Every row comes from one small tree of marks. Brackets hold a mark, then the marks that hang from it, in alphabetical order. Every link used is in the known rows. Which tree was each row made from?
Known rows
[H [N [D Z] S]]: -3.67, 3.92, 2.74, 1.88, 0.04, -0.59, -0.89, 1.03, -0.77, 1.50, -0.36, -0.10, -1.62, -0.87, 1.68, 2.81, -1.00
[S [N A D]]: -2.82, 2.35, 3.73, 2.14, -0.01, -0.30, 0.63, 1.42, -0.72, -0.10, 0.60, 0.59, -1.26, -0.14, 1.71, 0.75, -1.85
[D Z]: -2.52, 2.55, 0.36, 1.20, 0.34, -0.20, -0.64, 0.86, -0.54, 1.51, -1.05, 0.02, -0.73, -0.66, 0.74, 2.58, -1.23
[H [N S T]]: -2.91, 2.86, 1.61, 1.93, -0.75, -1.16, -0.62, 0.86, -0.36, 1.17, 1.62, -0.55, -2.31, -1.32, 0.94, 1.62, -1.35
[H [N D]]: -2.00, 3.08, 2.47, 1.63, 1.06, -0.43, -0.76, 0.86, -0.37, 0.35, -0.26, 0.18, -1.58, -1.14, 1.94, 1.53, -1.26
[D [N A H S] Z]: -4.69, 4.43, 0.49, 1.63, -2.47, -0.66, -1.41, 1.26, -1.68, 2.02, 0.63, -0.31, -0.85, -0.99, 0.33, 4.23, -1.67
[H [N D S T]]: -4.07, 3.16, 2.99, 2.33, -0.55, -0.66, -0.69, 1.05, -0.57, 1.19, 1.64, -0.24, -2.45, -1.25, 1.78, 1.80, -1.22
[H [N [A Z] T]]: -1.60, 3.13, 0.39, 2.10, -0.10, -1.30, -0.82, 0.37, -0.22, 0.85, 2.48, -0.09, -1.82, -0.96, 1.33, 0.22, -1.69
[D [N S] Z]: -4.05, 3.42, 1.31, 1.53, -1.29, -0.06, -1.14, 0.32, -0.57, 1.88, -0.34, -0.36, -1.23, -1.12, 0.26, 4.56, -0.96
[A [Z [D [N S]]]]: -3.37, 3.40, 1.30, 2.05, -1.09, -0.41, -1.08, -0.26, 0.47, 0.90, 1.70, -0.12, -0.55, -1.06, 1.10, 5.13, -0.61
[H [N T]]: -1.80, 2.34, 1.04, 1.59, 0.41, -0.85, -0.83, 0.80, -0.37, 0.90, 1.00, -0.13, -2.08, -1.40, 1.31, 0.65, -1.50
[N D S T]: -5.31, 2.64, 2.98, 2.48, -1.29, 0.00, -0.13, 1.14, -0.39, 1.17, 1.94, -0.30, -2.01, -0.98, 1.49, 2.76, -1.26
[Z [D [N H S T]]]: -5.09, 3.01, 1.50, 2.01, -2.51, -0.42, -1.58, 1.36, -1.03, 1.47, 2.23, -0.12, -1.25, -1.67, 1.30, 4.96, -1.20
[D [N H S T] Z]: -5.28, 3.74, 0.59, 1.69, -2.41, -0.27, -1.63, 1.07, -1.39, 2.46, 1.20, -0.25, -1.40, -1.47, 0.67, 4.04, -1.16
[T [N D]]: -4.01, 2.57, 2.31, 1.97, 0.22, 0.29, 0.19, 0.75, -0.41, 0.16, -0.21, 0.17, -0.95, -1.01, 1.73, 1.30, -2.02
[D [N A]]: -2.70, 2.74, 1.05, 1.52, -1.01, -0.24, -0.81, 0.52, -0.50, 0.74, 0.54, -0.11, -1.19, -1.18, 0.35, 2.73, -1.89
[S N]: -1.48, 1.91, 2.49, 1.44, 0.59, -0.53, 0.64, 0.84, -0.12, -0.12, -0.05, 0.24, -1.18, -0.44, 0.89, 0.99, -1.42
[T [N A]]: -3.13, 2.52, 0.87, 1.90, -0.59, -0.52, 0.31, 0.92, -0.65, 0.16, 0.45, -0.14, -0.93, -0.72, 0.87, 0.60, -2.68
[T [N H S]]: -4.37, 3.74, 0.86, 1.78, -1.58, -0.79, 0.06, 1.21, -0.87, 0.31, 0.90, -0.45, -0.61, -1.01, 0.71, 2.16, -2.08
[N A D S T]: -5.61, 2.83, 2.89, 2.80, -2.17, -0.33, -0.10, 1.47, -0.89, 1.24, 2.68, -0.32, -2.10, -0.71, 1.31, 2.23, -1.91
[Z [D N]]: -3.10, 2.23, 1.74, 1.55, -0.52, 0.08, -1.16, 0.68, -0.28, 0.77, 0.17, 0.16, -0.69, -1.45, 1.18, 4.58, -1.14

Write each row's tree
-4.97, 3.47, 2.70, 2.01, -0.69, 0.00, -0.41, 1.09, -0.65, 1.62, -0.19, -0.15, -1.16, -0.51, 1.32, 3.80, -0.98  [N [D Z] S]
-5.03, 3.89, 1.21, 2.07, -0.99, -0.16, -0.62, 1.79, -1.97, 1.10, 0.12, 0.47, -0.42, -0.71, 1.96, 1.34, -2.58  [T [N A [D Z] H]]
-4.57, 3.61, 1.49, 2.10, -1.06, -0.31, -0.15, 1.65, -1.47, 0.17, 0.88, 0.31, -0.57, -0.82, 1.88, 1.02, -2.68  [T [N A D H]]
-3.18, 2.49, 3.11, 2.71, -0.33, -0.31, 0.39, 0.75, -0.36, 0.47, 2.66, 0.65, -1.62, -0.23, 2.00, 0.09, -1.65  [S [N [A Z] D T]]
-2.37, 2.88, 0.62, 2.09, -0.63, -0.85, -0.50, 0.58, -0.03, 0.59, 1.73, 0.17, -0.32, -0.42, 1.30, 2.81, -1.50  [N [A [Z D]]]
-5.19, 3.17, 3.01, 2.33, -0.80, 0.02, 0.41, 0.80, -0.39, 0.39, 0.42, -0.26, -1.19, -0.86, 1.44, 2.26, -1.87  [T [N D S]]
-2.45, 3.04, 1.02, 2.15, -0.93, -1.19, 0.10, 1.11, -0.78, 0.41, 2.94, 0.45, -1.06, -0.35, 1.41, -0.01, -1.82  [S [N [A Z] H T]]
-3.99, 2.96, 1.33, 2.31, -1.55, -0.31, -1.18, -0.15, 0.29, 1.28, 2.57, -0.13, -1.10, -1.25, 1.31, 4.65, -0.68  [A [Z [D [N S T]]]]
-4.78, 3.44, 0.60, 2.21, -2.94, -1.26, -0.47, 1.90, -1.43, 1.30, 3.15, -0.51, -1.48, -0.87, 0.62, 2.14, -2.07  [N A H S T]
-5.71, 4.63, 1.77, 2.14, -2.09, -0.67, -0.81, 2.09, -1.85, 1.77, 0.96, -0.01, -0.77, -0.39, 1.43, 3.45, -1.75  [N A [D Z] H S]
-3.51, 2.19, 0.99, 1.91, -1.45, -0.15, -0.94, 0.67, -0.72, 1.20, 1.79, -0.10, -1.86, -1.42, 0.59, 2.12, -1.98  [D [N A T]]
-4.78, 3.07, 1.20, 1.91, -0.73, 0.10, -1.34, 1.81, -1.58, 1.95, 0.78, 0.47, -1.10, -1.06, 2.20, 2.33, -1.42  [N [D Z] H T]
-4.39, 2.58, 1.64, 1.99, -1.89, -0.12, -0.81, 0.31, -0.29, 1.33, 1.76, -0.54, -1.97, -1.57, 0.31, 3.52, -1.25  [D [N S T]]
-3.71, 1.88, 3.46, 2.12, 0.29, 0.28, 0.02, 1.32, -0.93, 1.26, 0.36, 0.70, -1.77, -0.51, 2.13, 0.84, -1.30  [S [N [D Z] T]]
-4.00, 2.14, 3.38, 2.42, -0.40, -0.04, 0.13, 1.63, -1.42, 1.28, 1.02, 0.70, -1.84, -0.23, 2.02, 0.42, -1.86  [S [N A [D Z] T]]
-4.51, 3.43, 2.69, 2.30, -0.49, -0.48, -1.08, 1.23, -1.00, 2.01, 0.92, -0.09, -2.30, -1.07, 1.95, 2.17, -1.13  [H [N [D Z] S T]]
-2.89, 2.55, 2.37, 1.95, 0.54, -0.36, -0.98, 1.02, -0.57, 0.93, 0.97, 0.23, -2.24, -1.40, 2.15, 0.93, -1.38  [H [N D T]]
-3.90, 4.04, 0.53, 1.83, -2.41, -1.40, -0.19, 1.78, -1.11, 0.77, 1.86, -0.49, -0.79, -0.55, 0.39, 2.83, -1.97  [N A H S]
-4.65, 2.78, 1.54, 2.24, -2.61, -0.42, -0.67, 0.70, -0.69, 1.51, 2.38, -0.59, -2.10, -1.31, 0.25, 3.06, -1.84  [D [N A S T]]
-3.37, 2.32, 1.65, 1.83, -1.22, -0.18, -1.18, 1.01, -0.68, 0.74, 0.81, 0.21, -0.88, -1.21, 1.17, 4.20, -1.62  [Z [D [N A]]]
-2.48, 2.23, 1.68, 1.67, -0.45, -0.74, 0.04, 1.57, -1.00, 0.37, 1.49, 0.43, -1.37, -0.80, 1.31, 0.47, -1.64  [S [N H T]]
-3.58, 1.90, 3.69, 2.50, -0.47, -0.18, 0.47, 1.55, -0.92, 0.46, 1.78, 0.61, -2.00, -0.38, 1.82, 0.16, -1.98  [S [N A D T]]
-5.01, 3.67, 0.84, 2.09, -3.11, -0.77, -1.09, 1.27, -1.35, 1.38, 2.79, -0.43, -1.69, -1.38, 0.39, 3.19, -1.95  [D [N A H S T]]
-1.67, 3.58, 1.07, 1.74, -0.48, -1.28, 0.20, 0.98, -0.63, -0.12, 1.79, 0.45, -0.44, -0.07, 1.12, 0.68, -1.71  [S [N [A Z] H]]
-3.97, 2.72, 2.97, 2.29, -1.07, -0.51, 0.11, 2.08, -1.55, 0.40, 2.15, 0.73, -1.56, -0.44, 2.08, 0.24, -2.15  [S [N A D H T]]
